What can hang from each mark
j_413: j_240 j_386 j_653 j_730
j_692: j_21 j_513
j_271: j_413
j_21: j_692 j_730
j_386: j_413 j_513
j_730: j_21
j_513: j_240 j_386
j_653: j_413
j_240: j_413

Every row comes from one small tree of marks. Brackets hold a mark, then the marks that hang from it, in the order of their numbers. Every link used is in the known rows. Which tree was each row made from?
Known rows
(j_513 (j_386 (j_413 j_240))): [ 2.118 -0.096 -0.186  4.389  1.414  0.989  1.946  3.518 -3.839 -0.698
  0.937  0.456 -1.160 -2.248  0.896 -3.995 -1.128 -1.410  1.408  3.586
 -2.457  3.141  1.840  3.614]
(j_653 (j_413 j_240 j_386)): [ 1.617  1.626 -2.140  3.054  0.930 -0.672  0.462 -1.016  0.206  1.501
  2.633  0.651 -1.123 -1.519 -1.725 -2.431 -0.373 -3.464 -0.826 -0.241
 -1.742  1.206  1.525  3.089]
(j_271 j_413): [ 2.329  1.518 -1.062  1.617  1.534  0.346  1.318  0.515 -1.215  0.711
  0.211 -0.535 -0.300  0.119 -0.173 -3.799  1.724  0.340  0.722  2.452
 -1.287  1.353  0.153  2.229]
(j_271 (j_413 j_653)): [ 2.486 -0.244 -0.653  2.019  1.011  0.352  1.022  0.177 -1.315 -0.100
 -0.443 -0.081 -1.165  0.445 -1.135 -3.064  2.853 -0.518  0.652  1.030
 -1.422  1.705 -0.206  3.476]
(j_413 j_386 j_653 (j_730 j_21)): [ 1.454 -4.023 -3.088  4.365 -0.144 -4.371  1.163  1.000 -1.272  0.229
 -0.388 -1.944 -2.684 -3.034 -2.631 -5.364  5.009 -4.098  0.527 -2.170
 -1.204  4.581  2.455  6.604]
(j_413 j_240 j_386 j_653 j_730): [ 1.140 -5.221 -0.733  3.126 -1.280 -3.556 -0.577 -0.552 -0.620 -0.777
 -1.217  0.747 -2.569 -2.912 -2.013 -3.313  5.556 -6.687 -0.238 -1.508
 -2.609  4.090  2.846  6.521]
(j_730 j_21): [ 1.517  1.645 -4.728  5.065  0.373 -0.743  3.132  1.939 -1.955  1.023
  2.580 -3.661  1.536 -1.251  0.662 -5.113 -1.058 -0.571  1.272  0.351
 -1.003  1.974 -0.321  3.091]
(j_21 j_692): [ 1.533  1.094 -1.477  1.198  1.480 -0.580  1.792  1.074 -3.080  1.462
  0.977  0.497  1.069 -0.386  1.067 -3.561  0.890 -0.150  2.666  1.461
 -1.961 -1.640 -1.310  1.527]
(j_21 j_692 j_730): [ 2.535  0.752 -1.773  1.018  1.176  0.526  2.609  0.236 -4.474  2.472
 -0.745  1.398  2.490 -0.584  0.984 -3.505  2.028  0.841  4.116  1.885
 -0.500 -1.063  0.525  1.172]
(j_692 (j_21 j_730) j_513): [ 2.379  1.290 -3.410  1.857 -2.273 -1.306  3.879 -0.685 -1.801  4.362
 -1.286 -3.231  1.643 -5.608  1.026 -5.811  1.452 -0.083  1.634 -1.147
 -1.591  4.952  1.018  3.597]
(j_240 (j_413 j_653 (j_730 (j_21 j_692)))): [ 2.894 -1.324 -2.542  3.236  0.632 -1.822  0.907 -0.194 -1.936  0.153
 -0.867 -0.365 -2.283 -1.828 -2.247 -4.476  3.392 -1.535  2.977 -2.731
 -2.844  1.800  1.146  3.385]
(j_692 (j_513 j_386)): [ 1.529  1.664 -1.123  2.279  0.174 -1.403  3.964  1.442 -1.838  1.141
  0.311 -2.580 -0.949 -3.571  2.404 -4.911 -0.398 -0.096  1.083  0.656
 -1.761  3.572 -0.120  4.632]
(j_513 j_240): [ 1.486  0.459 -1.207  3.507  1.052  1.419  3.424  0.650 -3.765 -2.011
  1.959 -0.362  0.982  0.206  1.846 -5.739 -0.883 -0.767  2.765  1.548
 -2.874  0.851  0.441  4.411]
(j_513 j_386): [ 2.058  0.731 -0.843  3.338  2.177 -0.842  3.971  2.348 -3.455 -0.214
  0.770 -0.568  0.135 -0.838  1.828 -4.812 -0.578  1.436  0.953  2.325
 -2.140  2.506  0.473  4.807]
(j_21 (j_692 (j_513 (j_240 j_413))) j_730): [ 2.365  1.105 -0.685  0.428  0.248  0.730  2.836 -0.512 -4.064  0.981
 -1.772  1.277  1.135 -2.366  1.565 -4.433  1.493 -0.286  4.976  0.934
 -0.877  0.071  1.098  1.077]
(j_413 j_730): [ 1.514 -1.127 -3.207  3.044  1.347 -1.982  1.992  0.135 -2.533  2.047
  0.766 -2.070 -0.582 -2.135 -0.214 -5.089  2.817 -0.687  2.121  0.142
 -2.117  1.947  1.558  4.904]
(j_386 (j_413 j_653) j_513): [ 1.683 -0.657 -2.988  3.852 -0.113  3.873  1.117  3.541 -3.045  2.976
  0.622  0.397 -3.095 -3.991 -1.127 -3.182  0.390 -3.458  3.796  1.895
 -3.981  2.609  0.098  3.133]
(j_730 (j_21 (j_692 (j_513 (j_240 j_413))))): [ 1.181  2.015 -3.043  3.496 -0.069 -0.937  2.574  1.518 -2.151 -0.105
  1.338 -2.197  0.710 -2.674  0.996 -5.279 -1.061 -1.607  2.740  0.246
 -1.119  1.060 -0.199  1.349]
(j_413 j_240 j_730): [ 0.724 -1.942 -2.257  3.505 -0.188 -1.749  0.602 -0.802 -1.719  0.673
  0.665 -1.069  0.301 -2.605  0.016 -3.653  2.294 -3.905  1.220  0.674
 -2.482  2.294  2.191  4.421]
(j_271 (j_413 j_240)): [ 1.725  0.951 -0.448  1.937  0.471  0.547  0.410 -0.141 -0.661 -0.330
  0.151  0.207  0.223 -0.198  0.063 -2.941  1.406 -1.874  0.148  2.837
 -1.551  1.558  0.615  1.918]
(j_386 (j_413 j_730)): [ 2.363 -0.960 -2.802  4.296  1.256  0.983  0.290  2.413 -3.479  2.112
  1.256 -1.106 -2.566 -3.306 -1.234 -4.567  1.686 -2.217  3.133  1.662
 -2.280  2.328  2.199  3.255]
(j_240 (j_413 (j_730 j_21))): [ 2.899  0.468 -3.385  3.411  0.935 -1.660  1.719 -0.016 -1.564  0.823
  0.046 -1.509 -1.529 -2.251 -1.151 -5.513  2.053 -0.632  2.574 -1.711
 -2.778  2.132  1.721  2.758]
(j_413 j_240 (j_730 j_21)): [ 0.225 -1.619 -3.734  5.090 -0.650 -2.187  0.795 -0.042 -1.530  0.364
  1.263 -2.647  0.816 -3.358 -0.310 -4.238  1.255 -4.500  1.034  0.541
 -1.520  3.125  2.519  4.113]
(j_730 (j_21 j_692)): [ 1.132  1.597 -3.953  3.953  0.691 -1.050  2.475  1.973 -2.486  0.987
  2.158 -2.268  1.788 -1.349  0.699 -4.571 -0.811 -0.968  1.968  0.958
 -0.732  0.228 -0.698  1.554]

Write each row's tree
[ 0.824  1.916 -3.221  3.675  0.282 -1.662  3.020  2.364 -2.297  0.917
  1.391 -2.722  1.100 -2.920  1.283 -4.890 -1.110 -1.034  1.738  1.129
 -0.497  1.704 -0.337  2.041] | (j_730 (j_21 (j_692 (j_513 j_386))))
[ 2.342 -1.567 -2.764  2.811  0.059 -2.254  1.212  0.451 -0.675  0.707
 -1.684  0.028 -3.694 -3.566 -2.446 -5.343  3.941 -3.177  2.158 -2.564
 -3.481  3.792  1.991  3.867] | (j_240 (j_413 (j_386 j_513) j_653 (j_730 j_21)))
[ 0.229 -4.184 -2.594  4.933 -1.270 -2.328 -0.167 -0.301 -2.003 -0.635
 -0.047 -0.904 -0.286 -2.763 -1.773 -2.783  3.032 -5.807  1.520 -0.916
 -1.578  2.403  1.771  4.719] | (j_413 j_240 j_653 (j_730 (j_21 j_692)))
[ 0.638  1.805 -3.307  3.824 -0.072 -0.893  2.810  1.749 -2.387  0.172
  1.781 -2.585  1.341 -2.509  1.324 -5.190 -1.222 -1.714  2.439  0.824
 -0.751  1.070 -0.341  1.905] | (j_730 (j_21 (j_692 (j_513 j_240))))
[ 2.141  1.231 -1.573  0.460  0.159  0.023  2.798 -0.090 -3.668  3.058
 -1.384  0.166  1.584 -2.517  1.567 -3.659  1.938  0.160  4.147  1.098
 -0.209  0.009  0.461  1.206] | (j_21 (j_692 j_513) j_730)
[ 3.466 -2.049 -1.173  2.012  0.606 -2.677  0.782 -0.407 -0.929 -0.003
 -1.735  0.738 -3.985 -1.922 -2.465 -4.954  5.094 -2.129  1.740 -3.121
 -3.480  2.863  1.874  4.550] | (j_240 (j_413 j_386 j_653 j_730))
[ 0.848  0.250 -3.697  4.308  0.950 -2.381  0.017 -0.914  0.155  1.613
  2.322 -0.746 -1.620 -3.275 -2.901 -3.435  0.532 -4.513 -0.679 -0.618
 -0.833  2.600  3.257  3.636] | (j_653 (j_413 j_240 j_386 (j_730 j_21)))
[ 0.408 -2.617 -3.440  5.645 -0.192  3.148  1.013  3.543 -4.113  0.789
  0.506 -0.280 -3.297 -5.333 -1.805 -5.270  0.324 -5.123  4.930  2.325
 -3.556  4.138  2.655  4.052] | (j_386 (j_413 j_653 (j_730 j_21)) (j_513 j_240))
[-0.238 -1.417 -3.152  4.110 -0.828 -2.683  0.399  0.012 -1.485  0.712
  0.621 -2.135  0.686 -4.388 -0.010 -3.921  1.357 -4.981  1.452  0.710
 -1.185  2.489  2.158  2.988] | (j_413 j_240 (j_730 (j_21 (j_692 j_513))))
[ 1.112  0.742 -2.915  4.408  0.078 -0.763  2.227  2.933 -2.678  0.647
  1.138 -2.268 -0.212 -3.365  0.250 -4.414 -0.782 -2.048  2.206  0.903
 -0.624  2.090 -0.128  2.139] | (j_730 (j_21 (j_692 (j_513 (j_386 (j_413 j_653))))))
[ 0.232  0.448 -4.100  4.081  0.637 -1.694  0.279 -0.553  0.352  2.754
  2.109 -0.430 -1.866 -4.284 -2.800 -3.484  0.077 -5.076 -0.081  0.085
 -1.567  2.946  3.188  3.425] | (j_653 (j_413 j_240 (j_386 j_513) (j_730 j_21)))
[ 0.907 -1.038 -0.864  2.063  0.525 -2.652 -0.819  0.381 -0.087 -0.576
 -0.976  0.210 -1.072 -2.567 -1.464 -4.280  3.380 -4.275 -0.225  2.770
 -0.399  3.063  2.965  1.872] | (j_271 (j_413 j_240 j_386 (j_730 (j_21 j_692))))
[ 1.666  0.642 -3.216  2.967  2.328 -2.352  0.789 -0.897 -0.540  2.802
  2.034 -0.458 -2.582 -2.382 -2.871 -4.098  1.606 -1.801  0.128 -0.925
 -1.281  1.847  2.665  4.394] | (j_653 (j_413 j_386 j_730))
[ 1.536 -1.639 -1.753  2.003 -0.429 -1.012  2.233  1.582 -0.976  1.385
 -0.598  0.823 -2.354 -2.268 -0.781 -3.926  3.183 -3.311  0.923 -0.697
 -3.371  3.158 -0.259  5.383] | (j_413 (j_386 j_513) j_653)
[ 1.139  0.746 -0.608  0.847  0.532 -1.031  1.766  0.121 -2.807  0.247
 -0.195  0.305 -0.710 -2.812  1.198 -4.821  1.165 -1.549  3.772  0.393
 -2.226 -0.012  0.163  1.805] | (j_21 (j_692 (j_513 (j_240 (j_413 j_730)))))
[ 1.717 -2.283 -0.936  5.558  0.946 -0.214  1.429  3.331 -3.932 -1.080
  0.168 -0.307 -2.106 -3.272 -0.664 -4.047  0.288 -2.785  1.494  2.356
 -1.957  4.361  2.896  4.871] | (j_513 (j_386 (j_413 j_240 j_653 (j_730 j_21))))
[ 2.108 -1.695 -0.906  3.659  0.592 -0.701  2.075  0.231 -2.781 -3.282
 -0.197  0.506 -1.889 -1.247 -0.778 -6.532  1.810 -2.644  2.803 -1.064
 -3.236  2.712  2.422  4.697] | (j_513 (j_240 (j_413 j_386 j_653 (j_730 j_21))))
[ 3.052 -1.299 -3.013  3.796  0.367 -1.549  1.297 -0.349 -1.569  0.075
 -0.717 -0.996 -2.408 -1.859 -2.303 -4.651  3.186 -1.388  2.504 -3.134
 -2.902  2.567  1.302  3.970] | (j_240 (j_413 j_653 (j_730 j_21)))
[ 2.010 -0.812 -0.098  2.309 -0.161  0.557  0.053 -0.455 -0.742 -0.917
 -0.560  0.682 -0.596  0.140 -0.963 -2.011  2.539 -2.719  0.061  1.454
 -1.706  1.953  0.239  3.117] | (j_271 (j_413 j_240 j_653))
[ 2.427  0.388 -1.670  2.903 -1.950 -0.624  3.286  1.276 -2.861  2.772
 -1.761 -1.719  0.449 -6.990  0.952 -5.672  0.397 -1.151  1.564  1.063
 -1.654  6.656  2.682  3.552] | (j_692 (j_21 j_730) (j_513 (j_386 (j_413 j_240))))
[ 1.497 -0.981 -1.133  5.266  1.444 -0.178  1.642  3.560 -3.806 -0.685
  0.717 -0.643 -1.534 -3.555  0.030 -4.712 -0.513 -2.235  1.554  3.446
 -1.813  4.115  3.010  3.965] | (j_513 (j_386 (j_413 j_240 (j_730 j_21))))
[ 2.075 -1.349  0.717  1.637 -0.206 -0.790 -0.347  0.033  0.099 -1.369
 -1.234  1.429 -1.604 -0.394 -1.394 -2.648  3.627 -3.801 -0.848  1.383
 -1.606  2.836  0.954  3.320] | (j_271 (j_413 j_240 j_386 j_653))
[ 0.532 -4.492 -1.627  2.574 -0.016 -2.173  1.537  0.917 -1.928  0.267
 -1.432  0.739 -3.509 -3.702 -1.757 -5.563  4.823 -4.643  2.124 -0.533
 -3.412  4.374  2.478  6.928] | (j_413 (j_386 (j_513 j_240)) j_653 j_730)
[ 2.021  0.766 -2.406  2.401 -2.197 -0.291  4.247 -0.766 -2.852  1.905
 -1.072 -2.311  1.859 -5.187  1.526 -6.919  0.547 -0.663  2.525 -0.416
 -2.045  5.000  1.781  4.067] | (j_692 (j_21 j_730) (j_513 j_240))
[ 2.066 -3.442 -1.674  4.996 -0.374  1.228 -1.058  1.601 -2.955  0.377
  0.442 -0.098 -2.928 -3.204 -2.124 -2.664  2.426 -5.189  2.464  0.631
 -2.814  2.896  2.354  4.126] | (j_386 (j_413 j_240 j_653 j_730))
[ 2.415  0.153 -2.186  1.928  0.460 -3.420  1.038  0.376 -0.521  0.748
 -1.157 -0.573 -2.862 -3.812 -1.260 -6.060  3.241 -2.201  2.050 -1.877
 -2.382  2.827  2.229  2.252] | (j_240 (j_413 j_386 (j_730 (j_21 (j_692 j_513)))))
[ 1.876  0.464 -1.119  2.662 -1.401 -0.839  5.118  0.491 -3.602  0.796
 -1.806 -1.733  1.489 -5.593  2.031 -7.274 -0.259  0.193  2.041  0.951
 -1.843  6.157  2.556  4.773] | (j_692 (j_21 j_730) (j_513 j_240 j_386))
[ 1.667 -2.855  0.744  5.244  2.054  1.309  2.530  3.402 -5.844 -3.819
  0.215  1.190 -2.506 -2.101  0.247 -5.974 -0.310 -1.737  3.379  3.254
 -2.782  3.914  3.531  5.976] | (j_513 j_240 (j_386 (j_413 j_653 j_730)))
[ 0.401  0.003 -1.381  1.759 -1.081 -0.778  1.300  1.127 -0.115  1.012
  0.182  1.191 -0.366 -3.354  1.042 -3.710  0.986 -5.403  0.023  1.891
 -3.550  2.913  0.844  2.991] | (j_413 j_240 (j_386 j_513))
